Each row comes from the steps of one walk. Every step used is in the known rows, and no mark comes twice. Write the walk behind each row, first mark first.
Known rows:
sosu > ginaro: [  4  -8 -17   9 -10  10  12  -9  -8  -7 -15   6   6   6  -9   1  -3 -10
  -4 -12  20   7  -9  -3   9 -14 -12  14  -9  15   8 -25   1 -19   0 -11
  -9  -1   6 -13  24]
kigi > vobes > sozok > sosu > ginaro > ruda: [ 33   2 -29 -16 -36  28  28   5  17   1  -8   6  -2  10 -45  -5   7  -6
  32  15  19 -23 -10 -34  20 -22 -33   9   4   0  24  -3  12 -17   0   0
  36  11  47  27  45]
rosoba > kigi > vobes > sozok > tovugil > medem > ruda: [ 32 -22  15   5  -2 -10   3  44  22  -3 -22  30  10  20 -20   1  17  10
 -14  42  10  38  14 -20  18   7  16  -7  23 -15 -12  24   1 -46 -17 -15
  30  20  37  31  -7]
medem > ruda > ginaro > nulut: [  9  -2   3  -9  -7 -28  12   5  31  41  -3  22   2  -6 -28   6  -3   2
  23   9  25  32   5 -26   0   2 -15  -2  -3  10  20 -35   1 -21 -14  11
  10  33   8 -18  10]
tovugil > medem > ruda > ginaro > vorit: [  5   4   1   7 -30 -28  -5 -23  17  20 -14  36  13  16 -15   7  19 -18
  -5  23  23  20   1 -17  25  19 -16  13  -9  -4  12 -29  22 -22 -14 -25
  34  30  16 -12  -6]
mivi > ginaro > vorit > sozok: [  5  11 -19  14 -23  -3 -27 -32  43  14   1  -1  17   2 -12  10 -14 -29
   5   9 -18  -4 -49  31  31  15   2  35   2 -10   0 -13  13  -8 -20   9
   5  24   6  31  13]
zibir > rosoba > kigi: [ 32 -32  -8 -15   9  -7  28  30   4 -17 -31  13  18  32  14 -28  15  17
  -4  13  13   9 -20  12   9  -9   2  -1  18  -4  13  -4 -17  12  -9  38
 -15  -8  -2   6 -24]
medem > ruda > ginaro: [  5  -2  -2  -9   1 -25   3   6   4  19   6  29  20  16  -8   1  -4   6
   2   8  19  34   1 -22  14  -2 -20   3 -14   2  22 -21  11 -26 -15   4
  -6  18   7 -29  31]
rosoba > kigi > vobes > sozok > tovugil: [ 24 -22 -15 -11  19  14  12  40  23  -2 -30  27  18  13 -29  -2   9   4
  13  39  -7   3 -24   3  15   4  14   5  35 -21  -4  26  -5 -33 -18  10
   9   8  47  64  12]
ginaro > vorit > sozok > tovugil > redubu: [  3   2  -3  30 -22  24   0 -35  24  -1 -26   5   0 -20 -31   7  -4 -25
   5 -14 -16  -9 -30  22  13   0  -5  10   0  11  32   6  -6   1 -15   1
 -16  37  20  38   4]
kigi > vobes > sozok > sosu > ginaro > mivi: [ 28 -20 -32  12 -42  26  44  -6  -4   0   6  31   9   8 -50   3  16  -9
  11  45  16  -9  -2 -16  -9 -13 -21  19  17 -23  20 -14  17 -34 -30  -8
  27  12  50  18  37]
kigi > vobes > sozok: [ 25   7   1  -4 -14  -5   7  25  18  -1   2  15   4  -3  -6   1  16  -5
  18  52 -21 -15   3  -6  13   5   4   6   9 -26  -7  11   5  -6 -11  -7
  22 -14  20  51  19]
zibir > rosoba: [ 21  -9 -14 -11  -4   6   6  14  -5  -7  -4   4   0  15  24 -11  15   0
   2   5  13   1  -6  14  20   0  -6   5   2   5  22   0   3  17  -3  27
 -19 -22 -16  10  -2]
kigi > vobes > sozok > tovugil > medem > ruda: [ 22  -6  12  11 -12   0 -13  31  13   6  -2  24  -1   6 -14  15  17  -4
  -9  36  10  33  27 -18  24  14   9  -1  10  -7  -6  26  15 -44 -15 -25
  31  13  27  32  10]
nulut > ginaro > tovugil > sozok > vobes > kigi > rosoba: [ 23  -4 -10  13 -21   2 -19  38  85  -1 -30  -5 -16  14  12  21  30   6
  28  21  16  30 -29   5  13   7 -15 -12  13  -7  -9  -3  37 -29   3  16
  -2   4  43  11 -19]
tovugil > sozok > sosu: [ -3  -2  -1  24 -15  29   4 -14  10  -8   9  20   2  -5 -31 -17   1 -11
   7 -20  -7   0  23 -14   0  -4 -34   2   3 -11   2  11  17  -4  -1  -8
  23  -8  28   0  -3]
rosoba > kigi: [ 12 -25   4  -5  13 -10  21  18   8 -12 -28   9  15  20  -7 -18   2  20
  -5  10   0   7 -15  -1 -11  -9   8  -6  18 -10  -6  -4 -19  -1  -6  13
   1  14  14  -2 -23]
sozok > sosu > ginaro > vorit: [ 10   2 -40  13 -23  31  23 -28  -6  -5  -9  23  15  15 -36 -15   9 -21
   2  -5  20 -27 -20  -4  12  -4 -33  21  19   2   7 -37  16 -10  -9 -13
  30   0  33  -6  20]
vorit > sozok > tovugil > medem > ruda > ginaro > mivi: [  0 -29 -12  23 -34 -19  -4 -27  14  28   2  23  16   8 -33  36  -6 -18
  -2  23  32  59 -14  -4   6  11  -5  20 -25  -5  42  -3  26 -60 -32   1
  -3  72  27  -6  17]
vorit > ginaro > mivi > kigi > vobes: [ 26 -28  15   7 -18  -7  30  39  30  31 -12   9   7 -10 -28   1  21  -8
  14  67 -12  16 -20  14   3  11  24  17  27 -22  -5  17  25 -48 -18  10
 -10  20  26   7  -4]
ginaro > mivi > kigi > vobes: [ 22 -29  11   3 -26 -13  32  39  29  28 -14  14  -4   8 -27   2  33  -2
   4  60  -8  14  -1   8 -13   1  18   5  28 -26 -25   9  13 -35 -25  11
  -1  10  17  14  -2]
vobes > kigi: [ 27  -6   9  12  -6  18   2   5  17 -19 -17  -7   5  25   8  12  15   6
  -3   7  13  16   2  -6   1 -13   1 -12   2  17 -14 -13  28   5   3  10
  13  -2   8   7   5]
vobes > sozok > tovugil: [  0  -9 -19   2   7  36 -10   1  19  -5  -4  10  12   5 -11  13 -13 -17
  16   4   8   7  -9   6  19  -1  -5  11  12  -3  12  14  11 -23  -3  -1
   1  -2  39  55  25]
medem > tovugil > sozok: [-15  -5   2  31 -23  -5 -18  11  36  -8 -15  18  -6   8 -37   2  -2 -14
   4   6   2  11  26  15 -16   9   0   2 -13  -7 -13 -12  16 -24   1 -30
 -15  22  23   5  -7]
sozok > vobes > kigi > rosoba > zibir: [ 47  -5 -26 -16  27  -2   4  25  35  -1  12 -12  18  16   2 -11  22  13
 -10  23   5 -13 -27  13 -12   8 -24   7  15  17  -3 -16  10 -21  27  27
  11   1  23   4  -9]
sozok > vobes > kigi: [ 18 -26  12  13   3  33  -3  12  31 -26   1  -4  -4  12  14  12  27  28
   5  19  26  17 -10 -13   2 -15 -14 -18  40  14 -24  -1  26 -18  23  14
  23   2   9   7  -1]
vobes > sozok > sosu > ginaro > mivi > kigi > rosoba: [ 30 -15 -19   9 -38   7  45  22  39  12  -3   1  26  37 -15  -7  12 -33
   9  37   9  17   5   1   6 -13 -36  29   2 -16  20 -33  36 -37  -8  26
   1 -27  59   3  30]
zibir > rosoba > kigi > vobes > sozok > sosu > ginaro: [ 52 -25 -34  -9 -12  24  51  31  -5 -31 -21  35  29  30 -18 -31  24   3
  10  31  13  -6 -17  -7  28 -27 -35  11  27 -14  23 -11  -1 -17 -14  21
  13 -26  38  28  31]
ruda > ginaro: [ -9  -4  -8 -13   2 -16   3 -12   3   9  -9  22  14   3  -5  11   0  -5
  11   3   7  19 -17  -6  19   0 -19  10 -18  -5  28  -9   9 -19  -5   5
  -8  12   9 -10  22]
tovugil > medem > ruda: [ 10  -3  26  16 -21 -18  -9   8   1   0   5   7  -5   9   4   6  11   3
 -24   7  17  36  38 -23   6   5   2 -10 -11   5  -4   3   7 -20  -3 -24
  22  14  -2 -22 -13]
sosu > ginaro > vorit: [  9   2 -31  16 -24   8  10 -26   4   5 -23  15   9  11 -23  -5   7 -24
   2   1  19 -18 -24   4  12   3  -8  24   5  11  -4 -43  11  -5  -8 -21
  14   8  15   4   6]
rosoba > kigi > vobes > sozok > tovugil > medem > ruda > ginaro: [ 22 -27   6  -9   0 -24   9  30  23   7 -32  51  26  21 -23   9  17   9
   1  46  16  53  -4 -24  32   7  -5   3   5 -21  17  12   8 -62 -22  -8
  20  30  44  22  16]
nulut > ginaro > guzu: [ 26   8 -10  -3 -28  -6  -2  -2  39  19  -6  -5 -23  14  -4  22   7   8
  -3 -10  15  -9 -25   1  -8 -14 -26   0  26   6   8  -4  -9 -14 -18  -9
 -10  10  22  11  10]
rosoba > kigi > vobes: [ 29 -18   5 -19  18 -27  28  47   9   4 -32  20   5   7 -23 -19  26  25
  -3  43 -17  -4 -20  -3  -7   7  23  -8  28 -22 -21  17 -19 -12 -19  12
  11  12   9  13 -17]
tovugil > ginaro > guzu: [ 24   6  13  -2 -27  -9  12 -14  48  17 -33 -11  -5   7  -2   4  19   4
  -8 -18  -9  11 -16 -22   1  -2  -6  -5 -12  31 -20  -3  -9 -25   6 -17
  -4  11  49  23  10]
medem > ruda > ginaro > vorit: [  9   8 -16  -1 -16 -21   0 -13  14  27  -4  35  21  20 -21  -3   4 -13
   8  21  19   6 -15 -14  17  16 -15  17   1  -4  10 -38  20 -13 -20  -7
  16  24  16 -12  13]
nulut > ginaro > mivi > kigi > rosoba > zibir: [ 41 -12 -33  -7  -7 -25  13  28  41  36   3  -2  19  32 -11  -6  12 -20
  -6  32   7  -3 -28  46 -21  -6 -23  25   8  -9  26 -19   5 -38 -15  23
 -33   2  36  -4  -8]

Which walk is each row?
[  1 -10   6   1   7  17   2  -3  45  32 -44   6  -1 -15 -20   2   9 -10
  23 -13   7  35 -18  -6  11   3  14  -3  -1  35  -6  13  -5 -40   7   3
  -6  25  49  31   2]  sozok > tovugil > ginaro > nulut
[ 12 -40  13  21 -36  14   6  14  39   8 -28  18  -4   9 -20  32  32 -25
   3  53  10  39  14   9  17   5  13  11  17 -27  -6  32  27 -62 -16 -17
  24  15  48  59  -6]  ginaro > mivi > kigi > vobes > sozok > tovugil > medem
[  5 -21 -10  26 -20  12  -2 -28  27  25 -19   2  18   2 -19  14   1 -24
   5   7   3  37 -39  11   3   3  17  16 -22  15  16  19  10 -47 -16   7
 -27  50  56  29  18]  vorit > sozok > tovugil > ginaro > mivi
[ 16   2   7 -10   0 -29  14  46  41  22 -14 -18  12  21  15  -9  12 -18
   1  17 -17  20  -3  15  14   9  -7  12  -6  -2  -8  -9  20 -15   8  33
 -19 -31  10  -7   2]  mivi > kigi > rosoba
[ 30  -1   3  -4  11  -4   4  32  39  -5   0 -15   1  20  22   1  29  16
   1  30   4  14 -18 -10  11  11 -12  -3  19  12 -11  -5  31 -14  22  36
  16 -14  14  -4   1]  sozok > vobes > kigi > rosoba
[ -7 -16   1   0  -1 -12 -12  -4   3  15 -12  32  13  12 -14  21   1  -4
  -8   1  30  60   4 -18  29  10 -14   6 -14   6  26   4  18 -56  -8 -11
   5  31  21 -17  19]  sozok > tovugil > medem > ruda > ginaro
[-19 -21  -8  26 -29  21 -27  11  68  -4 -13  16 -27 -21 -10  16  15  10
  35   2  23  19 -25   4   1  -3 -19 -15  33 -24  -9  15   4 -41   1 -20
  -7  28  34  20 -30]  nulut > ginaro > tovugil > sozok > vobes
[ 46 -25  -8 -27  10 -22  35  56   4  -3 -35  25   7  18  -4 -27  38  24
  -2  47  -8  -1 -27   8  11   6  17  -1  30 -18  -5  15 -17   1 -20  33
  -5  -6  -3  18 -17]  zibir > rosoba > kigi > vobes
[ 49 -18 -19 -19  -5  19  41  42   6 -28  -3  31  24  25 -12 -32  29  12
  12  46  -6 -15  -8  -5  21 -13 -27  -3  40 -37  16  17  -1   0 -14  31
  24 -28  35  44  12]  zibir > rosoba > kigi > vobes > sozok > sosu
[ -3  -7  17   3 -16 -30  -4  -7   4   9  -4  26  12  11  -1  15  10   0
 -11  10  23  51  17 -25  23   4 -18   1 -24   1  23 -10  13 -37  -6 -18
  10  23   6 -29  11]  tovugil > medem > ruda > ginaro
[ -2   5 -21  -5 -12 -14   2 -30  16  18 -17  29  17   8 -17   5   8 -20
  16  17   9  -7 -30   1  21  17 -16  23   0 -10  16 -29  17  -8 -12  -4
  14  19  19   4   5]  ruda > ginaro > vorit
[  8   8  -6  24 -39 -40 -19 -35  29  17   0  14  25   2  -7  15   1 -33
   3  23   7  22 -22   4  30  17 -15  23 -31  -4  24 -24  17 -17 -15 -10
  19  47   5   1   6]  tovugil > medem > ruda > ginaro > vorit > sozok
[ 40 -10 -37   3 -24  18  42   5  14 -14 -28  42  29  25 -49 -27  23 -12
  11  42   6 -32 -29  -7  15  -6 -24  20  41 -24  -5 -28   4 -16 -21 -10
  46   1  57  33  14]  rosoba > kigi > vobes > sozok > sosu > ginaro > vorit
[ 27 -11  13   2 -21  -1  14  44  43   2  -8  11  12  10   0   1  23 -14
  19  56 -19   3   8   5  18 -11  -3   5  19 -29 -22   8  15 -23  -7   1
  10 -28  26  54  18]  mivi > kigi > vobes > sozok
[  5  -8 -13  28 -27  25  25 -22  29  11 -16  19  -8 -19 -53  -9   0 -19
  23 -25  19   7  12 -18  -3 -14 -35   8   2  14   6 -28   6 -19  -3  -7
  27  10  29  -3   2]  tovugil > sozok > sosu > ginaro > nulut
[-14  -5  -5  21 -40   3 -14  -4  55   2 -39   7 -14 -16 -25  11  -2 -11
  25 -17   0  14   4  -1  -5  12  11  -7 -26 -17 -15  -8   7 -11  -9 -26
  -3  30  27  23 -36]  ginaro > tovugil > sozok
[ 37  -8 -25   5   9  -7 -10  35  61  -9   0   3  12  21 -27  -9  21   3
  -4  30   8  -6  -9  26 -23  17 -23   9   5  11 -11 -25  22 -42  28   5
  -3  17  42   7 -13]  medem > tovugil > sozok > vobes > kigi > rosoba > zibir
[ 19  -5   3   1   4  20  -3  17  33   8 -36  21  17   2  -6   2  23 -15
  15  22 -16  24 -24  -7  35   3  14   6  -5   8 -10  39   8 -51   0 -12
  -8  -6  70  70  34]  kigi > vobes > sozok > tovugil > ginaro
[  7  -3 -15  11 -26  -2 -16 -21  28  14 -17  42  22  21 -20  20   8 -31
  10  29  29  25  -5 -13  38  19 -17  20   0  -8  19 -20  32 -37 -16 -26
  36  26  46  30  14]  vobes > sozok > tovugil > medem > ruda > ginaro > vorit
[ 10   1 -11 -20 -22 -22  17 -23  36  22 -16   5  -3   7 -18  21   4   4
   3 -10   8   4 -24 -18   0   4 -30  10  -5   7  13 -25  -2 -24  -7  -2
   1  25  24   2  22]  ruda > ginaro > guzu
[  2 -21   3  15 -32  -5   9   1  26   7 -24  16   5  26 -27  10  19  -7
  -1  36  19  28   1   5 -26   0  22  -3 -13   4  -2  -7  11 -50  -7 -20
 -31  45  60   3  11]  medem > tovugil > ginaro > mivi
[-11  -4   0  25 -29  10 -14  -5  57   4 -38   5  -2 -37 -23   9 -15 -20
  35  -8  -5  15 -17   5  10  24  17   5 -26 -11   5   2  22 -24   0 -25
 -14  43  39  15 -35]  vorit > ginaro > tovugil > sozok
[  8 -28  13  39 -15  28 -15  21  60 -32 -10  12 -10  18 -17  13  27  16
   9  27  26  25  12  -2 -10  -5 -13 -16  31   6 -36  -8  37 -38  22 -12
  10  21  29  11  -6]  medem > tovugil > sozok > vobes > kigi
[ 10  13 -20  23 -23 -14 -14 -30  25  10   4  -9  17  -5  -8   0  -8 -32
  12  12 -13 -21 -38  25  12  12  -3  22  -8  -5   7 -15   8  14 -11   6
   8  26  -1  25   0]  ginaro > vorit > sozok
[ 20 -39  10   9 -13   8  25  37  41  36 -43  22   7  14 -32   3  39 -10
   4  44  -5  43 -21   7   5   1  25   7  19  -5 -27  32  17 -69 -18   7
 -19  17  59  35  12]  sozok > tovugil > ginaro > mivi > kigi > vobes
[  8  -3 -36  20 -16  21  16 -21 -10 -18  10   0  24  -1 -23  -6 -15 -20
   2 -21   9   2 -24   4  16 -24 -41  19 -10   8  30 -15   5 -22  -1   8
  -3   7  19 -10  46]  vorit > sozok > sosu > ginaro
[ 31   5 -41   8 -32  27  27  -7   6  -5 -10  35  18  10 -41 -14  22 -23
  15  37   7 -37 -19  -8  22  -1 -29  25  27 -16   1 -27  20 -15 -17 -19
  47  -8  48  34  31]  kigi > vobes > sozok > sosu > ginaro > vorit
[ -4 -23 -12   0 -23 -12  19 -28   5  25  -4  25   8   7 -25  21   5  -6
  12  28  22  20 -13  -7 -11   5  -7  16 -12 -16  32 -19  16 -29 -25   7
  -5  39  24 -13  10]  ruda > ginaro > mivi
[ 23 -17 -18   5 -27  -3  46  25  24  21  -7  -1  17  33 -21 -10  13 -22
  -3  22  10  23  -3   5  -3  -7 -27  25   3  -5  15 -28  30 -38  -8  30
 -10 -16  43 -23  20]  sozok > sosu > ginaro > mivi > kigi > rosoba
[ 11   9   1  10 -18   2  -2 -24  28  13 -35  15  16   9  -2 -14  23 -24
   5   8  -6  -2 -23  -4  19   9   8   9  -7  14 -17  -7  11  -6   2 -19
   9   5  43  24  -5]  tovugil > ginaro > vorit
[ 11 -15 -14  17 -30   3  -1  -9   9  20   7  15 -13  17  -9  19   8  -3
   7  26  28   6 -16  13 -16 -15  -3   5  20 -15  28   2   7 -18 -36  -2
 -14  23  20  -5   1]  nulut > ginaro > mivi
[-20 -10 -26 -23 -22 -12   2   1  35   4 -40  11   6  -4 -13  26   0   5
  31  -3  19  25 -33  -3   9   9   0  -9 -25 -19  15 -20   3 -33 -10  -4
 -16  44  28   5   2]  ruda > ginaro > tovugil
[-10 -11  -2   7 -48  -3 -23   1  35 -12 -39   0 -21   0  12  40  20  -2
   9   1  30  31 -10  12  12   0   4 -21  -7 -22  10  16   3 -32 -12 -36
   0  32  23  10 -34]  nulut > ginaro > tovugil > medem
[  9  -9  10  20 -15  14 -20   7  13  -3   2  16   6  14  -3  17  -1 -10
 -11  12  24  40  32 -17  22   3  -2  -2   2   2   6  12  16 -35  -5 -25
  25  11  29  22   9]  vobes > sozok > tovugil > medem > ruda
[-12  -5 -18  16 -34  31   3  -6  35 -12 -18  14  -3 -10 -40  -2  -1  -5
  21 -25   2   6  11 -10  -5   2 -21 -14  -5 -24  -3   3  14 -14  -8 -15
  16  19  44  13 -18]  ginaro > tovugil > sozok > sosu
[ 10 -18  11  15 -29   2  14 -22  18  19 -20   9   6   8 -10   3  19  -8
   1  18   6  28  -7 -12 -12  -2  17   2 -16   8   0   2   9 -27 -11 -10
 -11  26  47   6   0]  tovugil > ginaro > mivi
[ 44 -30  -5 -13  11  18  18  39  35  -6 -59  32  30  26   6 -19  34  -2
  14  32  -5  30 -38   4  44  -4  14   5  11   5   1  37  -4 -40  -5  18
 -21 -13  68  74  18]  zibir > rosoba > kigi > vobes > sozok > tovugil > ginaro
[ 25 -34 -12   9 -32  12  52  30  10  15 -14  23   6  17 -46  -7  34  -4
   1  42   7  14  -4   0  -6 -16 -13  11  32 -20 -11  -4  19 -53 -26  10
   5   5  35  -2  23]  sozok > sosu > ginaro > mivi > kigi > vobes
[ 14  -4 -29  13 -21  41  23 -14  -6 -28   8  17  23  13 -18  -6  -4 -17
   8  -6  19  -5   2 -16  16 -31 -47  13   5  -2  26 -24  13 -20   1  -8
  17 -20  41  12  46]  vobes > sozok > sosu > ginaro
[ 20 -26 -10  -3 -35  16  41  16  30   6   7  37  26  18 -36   2  26 -12
  26  60   0  12   2 -10  11 -14 -40  11  25 -47  20   2  31 -46 -24  14
  25  -3  61  31  38]  ruda > ginaro > mivi > kigi > vobes > sozok > sosu
[  4  -2 -14   8   0  24 -11 -20  28  19 -42  20  16  11 -15  -7  17 -27
   5  -2   2   6 -39   4  28  17  13  14   4  22 -13   9  14 -29  -1 -17
  -1  16  58  38   5]  sozok > tovugil > ginaro > vorit
[  2   3 -12  -3 -13  14 -18 -21  32  15 -16  18   5  16 -17   5   3 -13
  -2  10  -5  -8 -28  11  26  18   8  28  27  -9 -17 -17  16 -14 -22  -8
  19   6  19  19   2]  mivi > ginaro > vorit
[ 14   9 -11 -11 -25   3 -17   1  29  22  -6  -9 -23  15  -6  13  -3   0
  32  -3  30  -5 -25  -6  10 -22 -18  -5   8   8  32  14   4   0  -7   4
  -6  24  17   3   8]  nulut > ginaro > ruda
[ 11  -2  21   3  -9  -5   8  -7  46  27 -36   1  -2 -16  -7  -6  17  -8
  21  -1  -1  23  -4 -15   4  -3  10 -11 -11  28 -12  -3 -10 -19  10   0
   1  15  35  17  -8]  tovugil > ginaro > nulut
[ 23 -27   4   0 -38 -13  28  24  48  20 -12  29  20  15 -19  16  27 -20
  30  75  -3  21  -2  -1  12  -8 -10  17  10 -42   5  -6  26 -43 -26   2
   6   2  43  44  28]  ruda > ginaro > mivi > kigi > vobes > sozok
[  1 -11 -28  29 -17  11  -6 -26  33  -5  13   2   8 -16 -10  -1   6 -14
  17  17  17 -10 -54  15  14   3 -25  25  28   4  -1 -19   4 -28  10   2
  12  30   5  14  12]  sosu > ginaro > vorit > sozok > vobes
[ 10  -1  -5  31 -22  -5 -27 -11  19  13  -1   7   9   8 -16  12  -2 -23
 -13   8  16  27  -5   5  22  21   4  11  -4  10   2   3  17 -29 -15 -16
  22  43  13  12  -4]  ginaro > vorit > sozok > tovugil > medem > ruda
[ 28 -14  -6  24 -17   2 -10  -6  52  -5  11  11  24  20   0  13  17   5
  16  37  30  28 -39  -9  21  -3 -27   3  23  10  -2 -30  40 -28   4  21
  25  37  14   5  20]  medem > ruda > ginaro > vorit > sozok > vobes > kigi
[ 21 -41 -23  15 -21  31  26  25  33  15 -26  25  13  19 -40  18  15 -24
  16  46  17  24 -16  12  13  -9   1  27  25 -13   0   0  24 -67 -26   0
  -5   9  57  56  38]  sosu > ginaro > mivi > kigi > vobes > sozok > tovugil
